What can hang from each mark:
Z81: Z67 Z126
Z126: Z81 Z478 Z500
Z478: Z126 Z546
Z67: Z81
Z500: Z126 Z160
Z160: Z500
Z191: Z67 Z126

Every row comes from one small tree of marks. Brackets hold a mark, then the marks that hang from it, in the order of their numbers. Every link used is in the known rows. Which tree was each row made from?
Known rows:
(Z478 Z546): [  4 -17  16  12   4  19   7  -1  -1 -11  23   0  13  -3   2   4  -5  -4]
(Z160 (Z500 (Z126 (Z81 Z67)))): [ 13 -12  11  21  14  22  14 -16   9  -1  -5   3   3 -14  -6  -1  -5  -7]
(Z191 Z67 (Z126 Z81 (Z478 Z546) Z500)): [ -3 -10 -10  24 -13  14  12  12   4   8  17  -9  13 -30  -3  -5   1 -15]
(Z81 Z67 (Z126 (Z478 Z546))): [  4 -19   4  26  -8  17  10  10   8   9  24  -8   4  -9 -15 -11   0 -11]
(Z160 (Z500 (Z126 (Z81 Z67) Z478))): [ 11 -12  11  21   7  23  14 -14   9   0  -5   1   4 -17  -9   0  -3  -5]
(Z126 (Z81 Z67) (Z478 Z546)): [ 12 -16   2  18  -2  17   4   1   1   1  19 -15  10 -14 -10  -4   4  -7]
(Z67 (Z81 (Z126 Z478))): [  5 -15  -5  23 -10  19  19  10   7  16  21 -11   4  -5  -6  -4  -5 -17]
(Z160 (Z500 (Z126 Z81))): [ 12 -11  12  19  12  23  15 -16   8  -2  -7   6   4 -14  -5   1  -5  -5]
(Z500 (Z126 (Z81 Z67) Z478) Z160): [ 15 -11   7  26   7  23  14  -7   7   1   5   3   9 -21 -18   0 -11   5]
(Z160 (Z500 (Z126 (Z478 Z546)))): [  8 -12  17  17   2  24  14 -13   6  -6   0   8   9 -15  -5   6  -6  -1]
(Z478 (Z126 Z81 Z500) Z546): [  4 -17  10   9   3  20  -2  -7  -7   8  19  -8  18 -16   2   1  -3   0]
(Z81 Z67 (Z126 (Z478 Z546) (Z500 Z160))): [  1 -17   0  27  -6  18  10  13   8  13  18  -9   7 -27 -20  -6  -4  -4]
(Z67 (Z81 (Z126 Z478 Z500))): [  1 -15  -9  23 -11  19  18  12   6  19  18 -13   6 -14  -8  -2  -5 -16]
(Z500 (Z126 (Z81 Z67) (Z478 Z546)) Z160): [ 18 -12   9  24   5  23  11  -5   5  -4  11   4  12 -21 -17   1 -11   6]
(Z126 Z478 Z500): [-12 -13   4  18  -9  20  12   4   2   8   6  -8  14 -27  -8   7   1   0]
(Z160 Z500): [  6 -12  15  15  11  21  14 -11   7  -1  -3   3   4 -11   0   2  -4  -5]
(Z191 (Z126 Z500)): [ -9 -12   0  21   4  19  18  -3   5   5   9  -4   8 -18  -8   2  -4  -9]
(Z191 (Z67 Z81) Z126): [  0 -13  -9  27  -5  15  19  10   8   8  22  -6   4  -7   6 -10  -6 -25]
(Z478 (Z126 Z500) Z546): [ -3 -18  16   8   0  21  -1  -6  -6   4  22  -3  19 -12   4   4  -5   2]
(Z67 (Z81 (Z126 (Z478 Z546) (Z500 Z160)))): [  5 -15  -7  22 -10  19  17  13   5  15  21 -11   8 -18  -8   0  -8 -11]
(Z126 (Z81 Z67) Z478 (Z500 Z160)): [  5 -12  -5  23   3  18   9   4   4  13   3 -16  10 -39 -18  -1   0   2]

Write each row's tree:
[ -3 -18  -1  26  -9  17   9  13   7  12  19 -11   6 -22 -17  -8   1  -9]
(Z81 Z67 (Z126 (Z478 Z546) Z500))
[ -8 -11 -14  27 -16  15  17  16   7  14  19 -12   9 -25   0  -5  -3 -21]
(Z191 (Z67 Z81) (Z126 Z478 Z500))
[ 16 -10  10  23  14  23  16 -10   6  -1   2   9   9 -16 -13   2 -15   5]
(Z500 (Z126 Z81) Z160)
[ 15  -9   9  23   3  23  16  -8   6   1   4   7  11 -20 -16   4 -12   7]
(Z500 (Z126 Z81 Z478) Z160)
[  1 -16  -5  22  14  17   8  -1   3  10   3 -17   5 -26  -9  -6   3  -9]
(Z126 (Z81 Z67) Z500)
[ 13 -11  13  17   3  23  13 -13   6  -3  -2   4   8 -17  -7   4  -4  -3]
(Z160 (Z500 (Z126 Z81 (Z478 Z546))))
[ 11 -10  12  19   4  23  15 -14   8   0  -6   4   6 -17  -8   3  -4  -4]
(Z160 (Z500 (Z126 Z81 Z478)))
[ 13 -12  12  19   5  23  12 -13   7  -3   0   2   6 -17  -8   1  -3  -4]
(Z160 (Z500 (Z126 (Z81 Z67) (Z478 Z546))))
[  8 -14  -3  20   1  18   4   6   0   6  11 -16  14 -40 -16   2  -1   4]
(Z126 (Z81 Z67) (Z478 Z546) (Z500 Z160))
[ -4 -10 -14  28 -14  16  18  16   8  15  18  -9  10 -30  -2  -4  -7 -15]
(Z191 (Z67 Z81) (Z126 Z478 (Z500 Z160)))
[  5 -19   8  12   6  19  -4  -7  -6   8  21 -12  15 -16   0  -3  -2  -3]
(Z478 (Z126 (Z81 Z67) Z500) Z546)
[  0 -14  -7  26  -8  15  15  18   7  14  19  -6   4 -11   6 -10  -5 -21]
(Z191 (Z67 (Z81 (Z126 Z500))))
[  2 -16  -4  19  -3  18   3   5   0   6  13 -20  13 -33 -13   0   6  -4]
(Z126 (Z81 Z67) (Z478 Z546) Z500)
[  1 -14  -6  24 -14  15  13  20   6  11  24  -7   8 -14   5  -8  -4 -19]
(Z191 (Z67 (Z81 (Z126 (Z478 Z546) Z500))))
[  4 -14  -8  23  -9  19  19  12   7  19  17 -11   6 -17  -9  -1  -8 -12]
(Z67 (Z81 (Z126 Z478 (Z500 Z160))))
[  1 -17   2  28  -7  17  13   8  11  14  18  -8   1  -9 -16 -12   0 -13]
(Z81 Z67 (Z126 Z478))
[  3 -16  -7  21 -12  19  16  13   5  15  22 -13   8 -14  -7  -1  -5 -15]
(Z67 (Z81 (Z126 (Z478 Z546) Z500)))
[  6 -14  -2  22  -2  17  13  -3   4   3  19 -11   9 -14 -12  -4   1 -12]
(Z191 (Z126 (Z81 Z67) (Z478 Z546)))
[  8 -14   5  25   1  22  12  -8   6   1   9  -2   7 -10 -13  -4  -2  -6]
(Z500 (Z126 (Z81 Z67) Z478))
[ -3 -12   8  15  -8  21   9   6  -1   1  13  -4  19 -35 -10  12  -6  10]
(Z126 (Z478 Z546) (Z500 Z160))
[  9 -18   9  12   9  20  -3  -6  -5   8  19  -9  16 -21  -3  -1  -6   3]
(Z478 (Z126 (Z81 Z67) (Z500 Z160)) Z546)
[  2 -14  -5  26 -13  15  15  18   8  13  22  -6   5  -7   5 -11  -4 -21]
(Z191 (Z67 (Z81 (Z126 Z478))))
